Every row comes from one small tree of marks. The marks that hang from a mark follow it in brackets, in the order of their numbers. Every link used is in the known rows. Which tree was each row made from?
(in the rows, 128 means zero)
Known rows
j846{j509}: [129 130 134 143 130 129 125 130 106 135 127 124 126 124 116 118 125 131
 126 131 125 111 122 132 141 123 121 132 119 119 112 135 124 120 144 129
 102 127 151 121 139 107]
j606{j509}: [140 118 118 116 132 131 132 119 120 107 129 136 129 116 138 122 118 132
 120 142 144 112 124 139 124 117 130 140 112 126 120 133 125 130 145 129
 101 131 154 134 128 133]
j679{j616{j69{j198 j509{j123 j846} j548}}}: [138 115 141  89 146 159 119 114 103 155 167 135 112 162 120 125 118 140
 136 122 119 143 129 108 184 162 140 121  87 167 118 107 118 167 126 142
 132 110 134 101 125 170]
j632{j509{j69{j21} j331 j846}}: [113 134 118 114  98 179  95  97 114 122 162  99 124 110 143  98 135 140
  99 126 145 122 120 149 154 166 122 113  80 139 117  49 123 103 139 160
 126 110 141 125  85 175]
j391{j202{j69{j21 j65 j439 j736}}}: [177 131 115  80  72 123 123 173 131 171 162 140 115 183 127 117  98 132
 126 121 122 146 136 123 140 138 132 118  94 142 140 113 131 191 120 123
 137 111 138 136 144 114]
j548{j69{j65 j198 j509{j331 j632 j846}}}: [149 133 116 100 110 170 120 135 124 118 171 134 107 137 160 113 129 154
 113 124 139 141 120 140 181 159 143 103  64 173 108  74 138 187 109 132
 120 109 170 121 114 203]
j846{j509{j69 j116 j123 j331 j632}}: [155 129 177 107 123 182  97 132  85 127 154 137 145 168 127 110 121 176
  94 139 149 117 134 129 204 158 105 112  56 134  93 122 134 161 127 126
 114 109 167 128 112 161]
j131{j509{j69{j198 j736} j123 j632}}: [150 132 135 104  99 149 105 154 112 136 142 136 148 184 148 129 116 161
 127 123 150 128 120 118 177 141 128 130  64 140 105 127 134 174 116 139
 109 102 146 140 139 175]
j632{j509{j69{j439} j123}}: [134 137 141 113 133 171 105 120 104 140 130 130 131 159 135 122 134 135
 116 121 150 119 139 140 183 160 105 119  75 135 119 104 130 129 144 145
 131 108 138 121 117 150]
j846{j509{j69{j439 j736}}}: [142 136 125 135 124 135 113 139  81 153 125 125 136 157 121 105 115 128
 133 125 120 120 124 120 166 137 119 128  80 131 106 129 124 176 145 126
 101 117 160 124 156 125]
j736{j69{j21 j198 j439 j509 j548}}: [199  96  97  97 113 151 124 115  86 217 172 138 115 171 135 109  76 123
 167 117 132 160 117 100 170 151 119 125  80 151 131  96 154 207  94 142
 148 107 147 102 152 152]
j21{j69{j548}}: [149 134 119 121 132 146 130 114 108 135 141 128 106 126 120 128 131 126
 144 122 118 150 127 118 126 133 130 132  90 153 130 123 129 144 113 115
 148 134 133 116 103 136]
j616{j69}: [105 127 129 109 152 134 134 121 114 124 134 132 129 149 131 130 126 121
 125 109 119 128 131 129 141 133 139 128 112 136 128 111 126 128 125 147
 119 127 118 121 131 135]
j123{j509{j116 j632}}: [141 115 141 112 118 139 140 126 129 159 132 149 125 141 116 134 101 163
 110 141 151 142 144 132 148 130 113 116 129 132 113 167 144 142 122 123
 105 145 172 113 115 143]
j198{j69{j65 j509} j627}: [137 142 126 100 104 131 116 164 107 147 131 156 124 147 124 100 130 101
 160 134 136 130 131 152 116 155 126 122  73 135 146 120 149 158 133 120
 117 139 124 118 122 106]
j118{j69{j509{j331}}}: [115 113 118 126 111 144 122 110 123 122 128 134 115 144 140 124 129 126
 123 124 134 123 131 122 105 137 135 121  80 157 121 103 121 123 148 122
 127 128 150 124 110 140]
j65{j69{j21 j198{j627} j509}}: [153 109 111 100 107 146 104 136  89 189 183 137 108 139 136  93  86 106
 147 122 131 144 119 124 147 150 135 122  92 130 157  75 143 198 105 133
 109 112 130 108 133 122]
j202{j69{j21 j198 j439 j509{j632 j846} j736}}: [175 108  89  97  94 152 125 160  97 183 196 120 117 145 141 103  52 148
 140 139 128 154 115 100 166 151 129 111  69 166 110 100 120 209 102 120
 126  95 155 124 174 157]
j123{j509{j69{j736} j632}}: [134 131 124 127 103 128 131 132 114 156 123 146 131 149 120 130  90 153
 125 135 142 139 138 139 148 135 119 117  91 137 115 147 134 165 126 125
 107 143 190 114 120 157]
j69{j21 j198 j439 j509 j736}: [192  98  85 103  96 126 126 127 108 225 152 133 107 184 143  85  45 116
 152 116 125 158 121  79 157 150 133 113 109 152 121 100 127 219 104 119
 114  94 135 113 179 144]
j736{j69{j65 j439 j548}}: [171 128 119  97 122 141 134 131 102 178 159 145 139 172 132 132 138 127
 156 118 129 154 130 130 165 146 114 121  89 151 125 120 161 197 108 137
 164 122 148 119 148 150]
j69{j21 j65 j198 j616}: [184 115  97  61  82 139 140 129 129 202 172 146 117 158 133  89  91 158
 131 112 122 161 118  90 128 160 137 111 107 142 111  88 143 193  82 124
 143 104 139 101 148 178]
j627{j198{j69}}: [131 127 119 129 121 118 141 162 103 128 125 117 133 122 125 130 137 117
 161 147 126 133 121 121 124 142 146 151 109 131 138 145 131 116 115 123
 123 136  97 133 136 122]
j65{j69{j21 j439 j509{j116 j846} j548 j616}}: [206  93 104  72 108 185 132 115  71 213 210 128 113 154 111  80  97 131
 120 121 102 184 131  98 175 155 105 112  74 145 143  73 148 236 121 123
 124 102 147 104 147 158]
j202{j69{j21 j65 j509 j616 j736}}: [180 108 101  69  80 135 138 161 109 178 198 151 123 161 128 107  80 141
 140 120 115 162 139 113 116 144 123 105  63 166 124  85 118 187 122 102
 115 117 164 111 161 148]
j616{j69{j21 j65 j439 j736} j679}: [134 144  93  66 126 131 142 116 115 174 156 154 133 206 135 123  84 122
 121  92 108 157 136 116 140 153 142  86 127 141 121 101 132 192 108 135
 138 109 122 118 180 140]
j509{j69 j116 j846}: [126 124 148  86 127 179  89 151  99 113 171  93 143 123 134 101 148 162
  98 121 127 139 125 121 169 157 116 112  62 131 109 105 142 149 127 137
 121 127 131 126 103 171]
j736{j69{j21 j439 j509 j548 j616}}: [202  93  96  90 110 151 147 108  79 216 171 149 119 175 110 108  74 124
 157 117 116 174 127 106 155 143  99 128  81 141 138  92 151 209 112 130
 151 116 158  98 154 158]
j118{j69{j198 j509 j548 j736}}: [163 117 102  97 108 135 135 120 115 176 139 135 115 169 139 109 112 123
 148 111 130 152 126  84 137 142 146 133  76 179 110 123 127 154 126 122
 142 124 151 115 132 147]
j632{j509{j69{j21 j548} j123 j846}}: [152 133 136  96 116 194  99 114 104 151 174 107 122 128 129 103 128 155
 106 116 138 131 128 131 186 173 103 114  62 138 115  73 130 108 139 150
 146 111 141 109  93 163]
j616{j69{j198 j439} j679}: [114 148  98  86 153 147 134 108 112 130 136 139 130 174 143 131 103 124
 125 102 122 146 123 120 156 144 153 107 134 137 121 120 137 177  95 154
 139 106 108 122 160 149]
j21{j69{j509}}: [127 117 118 130 130 136 119 124 109 124 137 129 101 128 126 128 108 118
 141 122 124 135 132 135 115 128 124 121  77 144 137 113 124 136 125 111
 113 135 142 113 109 132]
j331{j509{j69 j116 j123}}: [149 126 174  96 146 165  89 148 107 131 154 126 130 172 131  90 102 155
 111 111 143 124 143 133 165 148 104  90  65 133 123 123 149 162 129 109
 101 118 139 118 109 157]
j116{j509{j69{j616} j123}}: [145 118 137  95 108 167 112 133 111 123 138 115 149 125 127 120 118 165
 107 115 139 140 144 140 168 143 111 111  68 123 118 106 143 156 128 127
 115 130 152 116 121 177]
j198{j69{j65 j439 j509{j123} j548} j627}: [191 144 130  89 110 162 119 158  94 179 142 166 119 178 122  93 127 112
 165 129 129 149 135 130 159 171 113 119  59 152 138 130 155 209 125 111
 146 120 121 112 135 111]
j439{j69{j509{j116 j123 j331} j548 j736}}: [201 129 147  78 141 138 126 128  88 156 157 147 119 189 138 115 117 134
 124 111 129 151 150 136 173 151 113  94  67 178 116 100 127 166 124 110
 130 128 127 124 116 166]
j331{j509{j116}}: [138 122 148 111 142 136 115 131 128 138 144 125 122 148 125  93 102 134
 120 117 141 129 137 134 136 127 117 101 122 132 129 137 146 140 130 113
  93 124 132 124 121 137]
j65{j69{j198 j509{j632 j846}}}: [140 116 116 111 116 152 116 137  96 151 184 115 122 123 136 112 105 129
 125 137 132 138 118 140 175 143 129 116  78 139 140  90 147 182 109 141
 111 110 156 123 133 162]
j616{j69{j21 j198 j509{j116} j736} j679}: [144 118 105  47 132 142 126 114 107 170 170 143 126 200 141 110  62 123
 121  90 125 161 135 101 152 150 148  94 115 146 124  95 132 163  99 143
 111 114 119 110 154 150]
j65{j69{j439 j616 j736}}: [154 126 111  99 123 124 152 135  88 179 148 137 137 172 117 106 115  99
 134 132 108 166 136 121 149 134 122 130 112 136 142  96 143 233 127 123
 130 112 142 134 168 154]
j21{j69{j198{j627} j439 j509{j632} j548}}: [177 127  96 112 118 162 126 118  92 175 153 149  94 149 128 107  84 126
 163 123 135 165 115 106 176 152 128 134  72 161 129 137 139 213  83 114
 146 111 139 107 126 144]
j118{j69{j439 j548 j616}}: [162 124  97 101 118 154 160 105 107 172 124 145 120 161 113 114 129 135
 133 121 114 161 126  82 128 141 126 140  93 159 110 132 132 178 133 118
 170 120 146 115 143 151]

Which tree is each row?
[168 114 144  69 107 169 130 127 111 141 173 158 115 176 126 115 107 160
 113 123 134 162 148 131 152 157 106  99  46 160 116  99 142 186 102  97
 133 118 163 113 104 192] | j21{j69{j65 j509{j116 j123 j331 j632} j616}}
[199 112 101  72 103 147 151 120  93 218 175 155 131 182 116 110 102 137
 152 116 116 175 127 106 152 154 106 120  87 145 125  95 161 221  99 130
 172 115 154 103 158 167] | j736{j69{j21 j65 j439 j548 j616}}
[193 101 125  76  91 156 103 143 127 197 186 146 104 172 150 100  78 158
 132 105 135 137 130 103 155 168 125  88  72 151 118  87 139 179  96 115
 120 100 142  96 139 152] | j69{j21 j65 j198 j509{j123}}
[146 138 120  99 137 127 160 139 112 134 123 144 122 160 124 118 124 118
 126 123 114 161 136 119 142 130 134 139 109 149 120  96 127 180 138 118
 131 133 152 125 137 175] | j548{j69{j616 j736}}
[182 137  85  38  77 121 150 130 132 203 171 153 132 190 133  94  71 144
 129 104 117 181 124  92 124 157 143  97 130 144 110  91 143 207  80 120
 153 106 141 111 169 184] | j69{j21 j65 j198 j616{j679} j736}
[148 130 122 107 108 128 125 151 114 144 128 143 126 151 125 116 133 115
 147 137 129 122 138 142 109 146 128 106  64 149 136 116 143 140 142 121
 107 133 143 122 130 127] | j198{j69{j65 j509}}
[148 121 176  84 137 179 121 154 119 130 173 114 142 143 123 119 115 184
  84 142 141 141 133 124 202 157  95 108  96 123  98 135 148 142 114 124
 151 118 137 132 118 174] | j509{j116 j123 j632 j846}
[161 114 141  88  96 181  99 110  99 150 168 142 140 165 137 105  99 174
  97 138 152 142 129 107 177 168 120 103  63 145 111  97 133 178 102 131
 128 106 152 129 103 185] | j509{j69{j21} j116 j331 j632}
[169 146  94  76 117 113 152 115  96 148 142 158 123 181 134 121  71 135
 125 119 132 158 130 147 150 143 130  92  93 163 115  97 130 183  94 124
 134 120 147 125 145 204] | j439{j69{j198 j509{j331 j632} j616{j679} j736}}
[221  95 103  66 105 157 144 118  70 238 192 149 120 195 111  82  83 111
 136 118 107 193 142  87 172 150 110 117  83 155 146  84 143 252 122 113
 120 104 150 110 164 151] | j65{j69{j21 j439 j509{j116} j548 j616 j736}}
[148 133 160 122 117 160 126 118 130 116 142 145 135 158 137 133 110 161
 101 147 148 127 134 140 174 151 114 114 107 139 113 114 131 154 110 123
 156 106 145 141 112 172] | j509{j123 j331 j632}
[141 116 106  80  95 122 151 135 123 167 139 151 126 181 125 112 117 127
 131 110 120 152 141 108 107 140 127 117  70 163 112 110 130 159 145 107
 131 132 168 114 144 158] | j118{j69{j65 j509 j616 j736}}
[209 113  76  73 101 169 136 100  78 215 192 150 110 171 122  94  75 122
 138 114 109 184 124  97 163 153 129 108  93 149 149  80 147 249  95 129
 136  92 147 101 163 158] | j65{j69{j21 j198 j439 j509 j548 j616{j679}}}
[156 142 113  84 102 167 125 104 112 153 153 143 133 148 125 111 152 140
 124 109 142 145 136 134 167 159 116 121  69 153 121  99 133 126 134 147
 131 118 156 109 106 168] | j632{j509{j69{j65 j548 j616}}}
[135 116 148 112 113 148 123 114 135 134 134 137 121 137 136 118 130 149
 107 134 145 142 146 141 125 134 126 114 133 142 115 126 139 147 126 126
 103 141 153 120  93 149] | j123{j509{j116 j331}}
[146 112 143 106 133 181 103 129 100 122 163 113 104 147 139 106 117 139
 113 126 124 149 136 129 156 155 108 106  62 152 117  89 136 186 118 107
 130 112 131 123 106 165] | j21{j69{j439 j509{j116 j123 j331 j846}}}
[145 120 113 116 106 122 135 167 106 140 144 129 127 134 131 127 134 121
 164 136 127 135 127 127 129 149 142 132  84 143 140 137 134 126 117 116
 106 134 113 123 141 123] | j627{j198{j69{j65 j509}}}
[177 115 105  83  88 134 140 140 104 184 144 153 117 162 110  96  96 125
 143 134 116 144 135 119  96 154 120 105  63 143 136  89 143 165 133 115
 116 126 149 106 140 146] | j198{j69{j21 j65 j509 j616}}
[130 146 125 109 144 147 124 146 114 124 130 140 110 133 146 115 134 121
 139 123 137 141 117 124 158 144 150 143 110 143 123 105 136 177 112 133
 134 127 126 120 117 151] | j548{j69{j198{j627}}}
[150 124 179 110 134 165 107 131 104 125 148 127 134 156 130 107 137 153
  99 134 138 119 138 129 171 145 112 119 104 130  99 116 133 140 136 122
 112 114 140 129 116 135] | j846{j509{j116 j123 j331}}
[202 126  87  49 100 153 147 115  97 216 181 156 132 190 128 111  89 144
 152 109 122 185 119 102 157 161 123 110  99 147 119  95 169 234  73 139
 184 105 148 102 165 183] | j736{j69{j21 j65 j198 j439 j548 j616{j679}}}
[143 130 170  97 138 181  94 152 106 126 175 111 133 152 124  88  87 179
  94 123 145 127 132 141 193 155  94  85  55 129 110 124 155 164 121 115
 113 113 155 122 108 183] | j331{j509{j69 j116 j123 j632 j846}}
[167 111 108  88  88 132 120 165 114 169 196 142 122 154 139 118  89 137
 143 121 123 144 138 120 121 144 129  99  65 168 126  93 114 169 126 105
 109 118 158 117 156 127] | j202{j69{j21 j65 j509 j736}}
[145 134 126 117 106 158 109 117  89 127 142 125 131 140 132  91 126 148
 120 127 128 126 114 124 158 148 134 131  73 139 101  92 129 173 119 138
 110 108 161 120 119 170] | j846{j509{j69{j198 j616} j331}}
[166 125 101  93  98 147 110 148 120 182 159 154 111 166 153  92 107 124
 157 107 140 148 120 120 172 161 133 112  94 150 125 125 147 225  93 121
 120 101 127 109 157 134] | j69{j65 j198{j627} j439 j509}
[141 119 142 107 113 155 119 131 110 153 137 147 132 147 120 129 105 172
 110 135 151 140 143 131 160 141 112 112  85 134 112 156 143 159 122 127
 100 143 181 109 106 158] | j123{j509{j69 j116 j632}}
[137 134 126 141 128 149 107 132  81 142 127 125 130 141 120 111 123 137
 128 126 122 112 120 124 163 138 118 126  77 125 109 131 126 166 143 130
 101 116 158 119 147 121] | j846{j509{j69{j439}}}
[166  99 115  78  88 140 132 120 105 178 181 151 128 171 131 111  93 133
 139 118 128 155 133 139 126 150 109 108  73 141 135  58 152 184 109 130
 135 121 165 106 131 178] | j736{j69{j21 j65 j509{j331} j616}}
[171 129  84  75  90 154 140 136  99 177 155 141 119 161 111  92  88 131
 130 132 105 157 128 124 109 162 116  86  73 136 130  87 150 196 127 118
 133 114 144 110 160 156] | j198{j69{j21 j65 j439 j509{j846} j616{j679}}}
[201 137 132  66  87 181 115 120  99 173 175 156 153 211 144 100 130 167
 113 125 147 171 139 101 220 178 121  99  49 184  98 123 143 244  96 121
 146  96 162 139 129 201] | j509{j69{j65 j439 j548 j736} j116 j331 j632}
[189 125  96 100  96 123 150 159  97 196 151 132 128 163 126 109 117 119
 173 134 114 162 122  89 145 163 145 136  97 155 129 136 134 178 103 111
 140 119 104 125 166 127] | j627{j198{j69{j21 j65 j439 j548 j736}}}
[179 120 102  54 105 145 127 127 107 211 189 156 111 192 142  84  84 119
 155  82 121 167 125  97 173 167 149 117  81 169 126  88 135 197  91 136
 124 112 124  95 143 142] | j616{j69{j21 j65 j198{j627} j509 j548 j736}}
[124 120 141 113 116 162 112 140 134 108 149  84 140  87 134 122 126 163
  97 124 137 130 135 154 166 138 113 108 108 118 113 107 143 121 132 132
 121 133 136 127 120 161] | j116{j509{j123 j846}}
[172 125 101 109 105 188 101 122  88 167 178 102 119 125 127  90 111 157
 121 116 106 152 109  98 173 166 118 113  61 141 115  89 132 196 117 134
 150 105 137 111 129 161] | j509{j69{j21 j439 j548} j846}
[121 112 112 126 115 137 135 119 118 142 125 144 118 147 124 137 106 137
 126 130 139 123 130 116 123 132 125 122  77 148 119 136 124 119 145 120
 129 132 165 118 128 135] | j118{j69{j509{j632}}}
